Every row comes from one small tree of marks. The marks that hang from a mark follow it in brackets, in alphabetical order. Every link used is in the known rows. Which tree was each row made from?
(in the rows, 128 means zero)
Known rows
fekik(kavu(getemo(zuba))): [116 152 132 140 114 143 165 122 125 129 151 138 136  90 108 109 151 106
 141 127 126 131 150 122  75 115 108 101  97 114 125 156 118 131]
matu(fekik): [138 128 142 135 116 140 150 141 110 131 112 132 142 141  84 102 136 130
 125 123 126 131 129 129 131 142 131 106 124 125 134 132 138 133]
pitaz(bagat pura(kupe nuru povu(dulo) pugaba)): [125 204 131 120 197 155 176 131 209 141 161 139  69 185  55 129 127 106
  97  95 210  73 170  30 134 120  64 184 110 150 108 195 103 209]
getemo(kavu(fekik)): [128 105 142 115 127 138 124 142 120 133 147 126 141  88 118 104 159 131
 155 123 124 124 142 121 129 103 137 105 172 120 142 135 136 131]
pura(kupe nuru pugaba): [137 128 133 110 158 152 138 116 191 137 109 106 121 150 102 122 114 133
 108 134 156  93 141  90 138 124  87 160 131 137 108 163 113 171]
paku(reki(kavu(getemo)) vuzo): [104 139 120 129 106 176 160 160 138 122 143 127 174 119 118 112 129 121
 147 103 152  99 137  97 123 148 180 111 129 132 102 174  88 131]
paku(vuzo(reki(kavu(fekik)))): [136  97 149 133 144 173 152 166 184 114 142 123 154 135 105 107 136 129
 146  94 140  98 156 112 146 127 164 124 166  89 149 151 131 148]
lafun(dulo(pura(kupe nuru pugaba))): [125 143 116 111 148 144 150 110 180 154  88  93 162 182  85 129 111 101
 109 132 175 101 145  66  97 142  80 168 140 155 113 170 122 180]
vuzo(reki(kavu(getemo(zuba)) paku)): [122  89 150 157 137 171 185 141 163 124 158 134 124 115  91 119 136 127
 156 112 135 139 185 122  88 124 150  98 102  97 145 156 146 151]
paku(reki(kavu)): [123 130 116 140 130 159 139 151 144 140 119 124 134 102 117 131 115 107
 150 106 144  98 132  89 113 144 150 124 129 131 120 135 116 130]
vuzo(reki(paku)): [143 101 150 146 141 137 151 135 157 125 124 132  98 138  98 116 130 129
 145 139 113 138 148 128 120 129 160 130 140 119 156 120 144 144]
reki(kavu paku(vuzo)): [149 108 121 131 143 137 156 157 150  93 127 105 110 111 114 139 117 132
 175 111 155 101 146 138 161 133 165 130 120  99 134 146 123 153]
vuzo(reki(kavu(fekik getemo) paku)): [124  87 174 152 139 192 168 159 178 121 133 121 119 126  92 105 137 141
 161 102 142 136 195 116 104 119 167  83 175 106 143 132 138 126]
bagat(pitaz(pura(povu pugaba)) zuba): [122 137 144 126 168 115 201 125 145 102 168 144  97 178 102 184 135 120
 119  99 170 115 125  91 129 133  77 149  45 144 136 166  58 138]
dulo(pura(kupe nuru povu)): [129 157 142 122 135 128 163 123 171 136 117 112 134 183 110 116 114 100
 114 110 158 133 129  59 107 125  95 156  96 162 117 142 145 189]
pitaz(pura(kupe(nuru) povu(dulo) pugaba)): [117 171 145 116 228 157 165 136 164 158 113 131  90 159  68 134 134 103
 101  87 181  87 156  44  98 137  92 156  78 141 100 192  89 200]
kupe(nuru): [120 160 115 121 163 126 121 131 123 131 110 133 132 116 121 127 141 134
 108 130 130 119 147 127 107 130 130 119 128 121 117 144 136 138]
matu(fekik kavu(getemo(zuba))): [ 88 123 149 146  93 135 188 135  76 138 145 155 181 140  91  62 157 108
 118 131 139 133 154 152 120 121 112  80  76 110 134 154 138 135]
pitaz(bagat(zuba) pura(kupe(nuru) povu pugaba)): [102 190 154 144 224 146 157 102 169 129 119 140  90 169 105 163 131 100
  88  97 183  62 144  38 138 113  79 198  95 138  99 189  72 183]
bagat(pitaz(pura(kupe(nuru) povu(dulo) pugaba)) zuba): [120 188 163 120 214 158 210 123 160 141 133 140 102 160  63 158 143 111
  85  74 197  92 130  65  83 148  72 150  32 142 115 196  56 167]
kavu(getemo): [102 134 139 129 106 148 142 127 120 130 138 134 146 136 129 118 138 141
 122 125 132 143 142 130 108 127 136 103 133 139 110 144 114 115]
lafun(dulo(pura(povu pugaba))): [123 115 108 127 160 118 151 128 157 146 121 113 138 183 101 153 113  89
 124 117 158 116 127  48 101 142 103 157 122 164 120 160  95 165]
pitaz(bagat pura(dulo kupe)): [ 85 177 152 125 146 128 131 103 141 130 108 142  99 157  88 137 129 126
 119  95 185 114 152  67 133 124 110 182 132 129 112 169 111 165]
bagat(pitaz(pura(dulo kupe pugaba)) zuba): [104 139 169 113 163 138 187  95 148 116 110 128 114 165  79 169 128 142
 113  80 190 119 124  85 114 142  81 174  64 130 118 186  46 138]
bagat(pitaz(pura) zuba): [115 166 148 128 125 117 189 119 105 101 150 149 130 154 114 165 146 127
 125 107 158 134 129 149 114 138  93 125  62 125 148 142 100 108]
pitaz(bagat pura(dulo pugaba)): [ 97 168 117 124 178 119 140 122 152 111 133 148  91 162  86 164 130 141
 122 103 183 102 174  68 141 118 106 186 145 121 112 185  90 160]
reki(kavu): [122 115 118 139 135 142 141 146 147 126 118 118 118 107 129 153 121 123
 146 101 147 108 142 119 124 135 124 127 122 116 126 130 126 135]
bagat(pitaz(pura)): [108 153 135 112 110 103 161 141 106 108 147 153 127 159 102 166 146 127
 136 130 154 143 144 141 107 141 108 115  82 128 152 140 125 128]
bagat(pitaz(pura(dulo)) zuba): [105 169 141 116 137 111 195 106 113  99 147 146 111 150  89 157 146 152
 118  79 176 151 133 128 112 144  99 135  63 122 135 165  79 110]
povu(dulo pura(kupe nuru pugaba)): [126 162 124 108 171 174 163 133 197 155 134 128 148 174  76 101 116 116
 102 106 168  89 161  89 109 137  82 154 114 142 101 180  89 158]
getemo(kavu(fekik) zuba): [138 101 140 113 136 138 133 130 113 135 184 131 157  79 111  93 160 119
 156 126 125 128 148 123 123  91 121  97 134  97 154 150 153 145]
vuzo(reki): [123 113 142 141 129 141 140 132 156 137 125 141 128 145 112 119 137 126
 119 130 108 131 136 119 113 133 142 139 140 125 146 131 135 139]
lafun(dulo): [124 124 105 119 125 123 125 115 131 149 127 118 127 133 102 120 131 116
 120 133 147 122 126 119 123 150 122 120 140 139 128 145 120 125]

Write each row's tree
[118 196 154 130 166 167 151 133 130 162  73 120 175 137 103 117 131  98
 102  96 155 118 139  88  41 138 121 145 109 135 110 149 142 168] | povu(dulo(pura(kupe(nuru))))
[117 109 139 145 126 161 165 147 142 114 125 114 106 107 115 140 125 139
 167 108 155 132 170 130 110 130 151  94 127 120 118 137 122 126] | reki(kavu(getemo) paku)
[ 79 127 151 146  82 134 180 144  81 137 109 148 162 150  98  74 156 119
 118 132 138 129 147 149 127 133 129  88 114 132 123 139 121 120] | matu(fekik kavu(getemo))
[118 155 147 130 139 106 199 120 121 105 172 151  98 170 107 165 143 117
 121  93 163 138 119 111 125 139  89 128  40 144 144 149  87 127] | bagat(pitaz(pura(povu)) zuba)
[140 120 132 111 171 141 149 118 206 140 132 109  90 164  95 121 111 123
 103 121 163  98 132  49 150 123  84 162 108 155 105 169 100 187] | pura(kupe nuru povu pugaba)
[125 107 119 113 181 118 147 121 176 126 139 123  75 148  93 140 116 144
 115  90 160 125 129  49 140 129 118 160 113 143 104 175  65 158] | pura(dulo povu pugaba)
[112 135 175 126 152 147 182 107 142 118 114 130 133 165 102 177 126 117
 119 109 172 104 121 106 116 134  76 166  63 134 131 163  66 137] | bagat(pitaz(pura(kupe pugaba)) zuba)
[125 130 139 120 125 196 158 156 142 122 190 126 207 112 103  77 133 112
 154  93 161 106 159  94 124 120 167  80 124  95 121 183 116 136] | paku(reki(kavu(fekik getemo(zuba))) vuzo)
[116 168 134 152 194 128 170 113 160 108 168 148  82 178 115 170 128 107
 113  97 174  79 142  62 159 108  81 191 103 139 118 169  70 157] | pitaz(bagat(zuba) pura(povu pugaba))
[117 161 145 100 179 122 216  97 193 111 151 127  72 187  56 150 130 144
  92  72 213 119 136  51 133 139  54 169  43 150 112 207  51 170] | bagat(pitaz(pura(dulo kupe nuru povu pugaba)) zuba)
[109 195 137 152 154 131 159 107 120 109 150 151 115 154 127 152 139 115
 119 106 161  99 147 121 144 113  98 167 117 121 129 146 111 127] | pitaz(bagat(zuba) pura)
[119 126 144 134 129 198 153 148 141 142 177 129 184 104 103  86 130 107
 149  94 154 120 169  86  95 118 144  70 127 106 121 158 127 122] | paku(reki(kavu(fekik getemo(zuba))))
[101 162 147 118 182 123 142 123 133 143 105 135  95 159  99 136 137 103
 111 107 157 113 146  67 119 132 105 142  78 143 110 163 124 185] | pitaz(pura(kupe(nuru) povu))
[109 115 152 134 126 184 145 154 152 124 139 118 150 116 122 117 136 138
 143  90 157 125 174 116 113 120 134  79 161 115 116 140 123 109] | reki(kavu(fekik getemo))
[109 132 148 134 120 199 146 158 147 139 142 124 166 112 109  98 128 121
 148  92 155 116 162  85 101 130 159  77 165 128 110 142 111 105] | paku(reki(kavu(fekik getemo)))
[117 162  94  95 182 111 167 122 165 107 140 127  83 169  70 136 133 164
 118  99 185 122 188  90 141 128  83 156 119 123 109 193 103 167] | pitaz(pura(dulo nuru pugaba))
[124 114 133 132 123 158 169 155 142  94 137 112 128 116 116 128 128 143
 169 109 160 117 162 139 141 132 172 107 124 109 117 161 109 140] | reki(kavu(getemo) paku(vuzo))
[103 218 138 125 164 137 175  81 169 117 132 133  91 163  82 119 134 142
  93  77 204 104 160  78 150 120  73 187 115 128 104 187 104 161] | pitaz(bagat(zuba) pura(dulo kupe nuru))
[129 123 126  99 181 132 156 108 215 139 126 107  70 160  69 112 111 146
  95  93 183 113 137  29 147 130  90 170 108 153  92 192  80 189] | pura(dulo kupe nuru povu pugaba)
[128 173  88 113 122 115 156 121 145 137 123 110 157 171  95 115 130 111
 115 128 162 132 154 109  94 145  97 128 138 148 129 151 156 151] | lafun(dulo(pura(nuru)))
[116 205 168 153 178 166 185 105 158 144 154 144  86 162  92 126 131  89
 102  64 194  88 126  56 130 123  85 180  81 145 116 165  87 164] | pitaz(bagat(zuba) pura(kupe povu(dulo)))
[132 172  92 110 174 154 173 148 184 136 167 139 143 172  81 110 126 129
 105 108 159  99 177 112 110 136  88 138 121 135 112 177  95 140] | povu(dulo pura(nuru pugaba))
[100 158 130 100 120  96 168 130 114 105 138 151 107 155  77 157 146 151
 129 101 173 159 150 119 106 149 112 124  84 125 139 163 104 131] | bagat(pitaz(pura(dulo)))
[133  86 172 151 149 192 176 149 172 123 170 127 137 117  85  94 139 130
 160 101 142 140 200 117  96 107 152  73 134  83 154 148 156 141] | vuzo(reki(kavu(fekik getemo(zuba)) paku))
[155 100 149 138 157 160 140 158 158 110 125 103 102 103 107 123 117 129
 174 101 159 119 171 125 138 116 144  96 156  94 142 113 146 127] | reki(kavu(fekik) paku)
[143 174 139 120 167 175 175 134 184 150 103 106 158 168  85 119 113 109
 109 101 175 104 150  72  75 130  83 169 121 143 110 166 125 185] | povu(dulo(pura(kupe nuru pugaba)))
[117 201 103 123 210 115 194 101 195  99 181 142  52 183  74 143 132 146
  90  72 210  94 170  47 166 113  64 192 106 137 102 207  66 170] | pitaz(bagat(zuba) pura(dulo nuru povu pugaba))
[124 174 178 129 151 152 214 116 144 139 154 141 101 164  76 138 138 101
 107  67 189 123 107  85 100 148  80 140  25 151 133 161  76 146] | bagat(pitaz(pura(kupe povu(dulo))) zuba)
[111 110 156 123 179 133 147 123 163 137 116 125  90 178 101 156 116 100
 132 109 162 101 135  45 147 125  89 172  85 150 113 164  87 187] | pitaz(pura(kupe povu pugaba))
[105 156 130 122 162 128 137 113 143 170  78 110 147 165  95 127 126  78
  99 113 161 119 119  44  74 152 112 145 107 164 110 163 126 181] | lafun(dulo(pura(kupe(nuru) povu)))
[142 129 131 121 137 176 136 167 154 117 145 115 172 114 110  96 119 110
 159  95 156  85 138  89 151 132 175 112 157 105 127 150 113 133] | paku(reki(kavu(fekik)) vuzo)
[136 143  84 112 165 112 168 128 184 139 140 107 126 194  82 136 118 103
 108 121 174 114 149  51 110 141  81 151 123 165 118 175 113 179] | lafun(dulo(pura(nuru povu pugaba)))
[126 152 146 148 103 157 188 136 105 133 137 142 150 104  63  85 159 108
 138 121 124 134 150 123  79 131 113  79  95 110 131 160 128 138] | matu(fekik(kavu(getemo(zuba))))
[ 84 222 149 133 194 140 152  84 135 127  97 142 106 141  92 135 143 132
  86  76 190  94 153  75 119 124 101 183 111 118  97 190  92 156] | pitaz(bagat(zuba) pura(dulo kupe(nuru)))
[122 186 142 135 196 144 182  97 199 120 152 132  79 191  93 145 123 110
  94  98 199  68 148  41 168 108  52 201  95 147 107 187  82 187] | pitaz(bagat(zuba) pura(kupe nuru povu pugaba))
[106 171 128 139 204 121 178 101 168 106 161 145  62 175  92 162 127 131
 105  67 193  96 148  40 157 115  86 199 103 135 105 193  49 158] | pitaz(bagat(zuba) pura(dulo povu pugaba))
[127 131 126  97 168 142 144 104 199 135 103 104 100 146  76 114 114 157
  99 105 177 109 147  67 137 129  93 168 130 135  96 187  91 171] | pura(dulo kupe nuru pugaba)
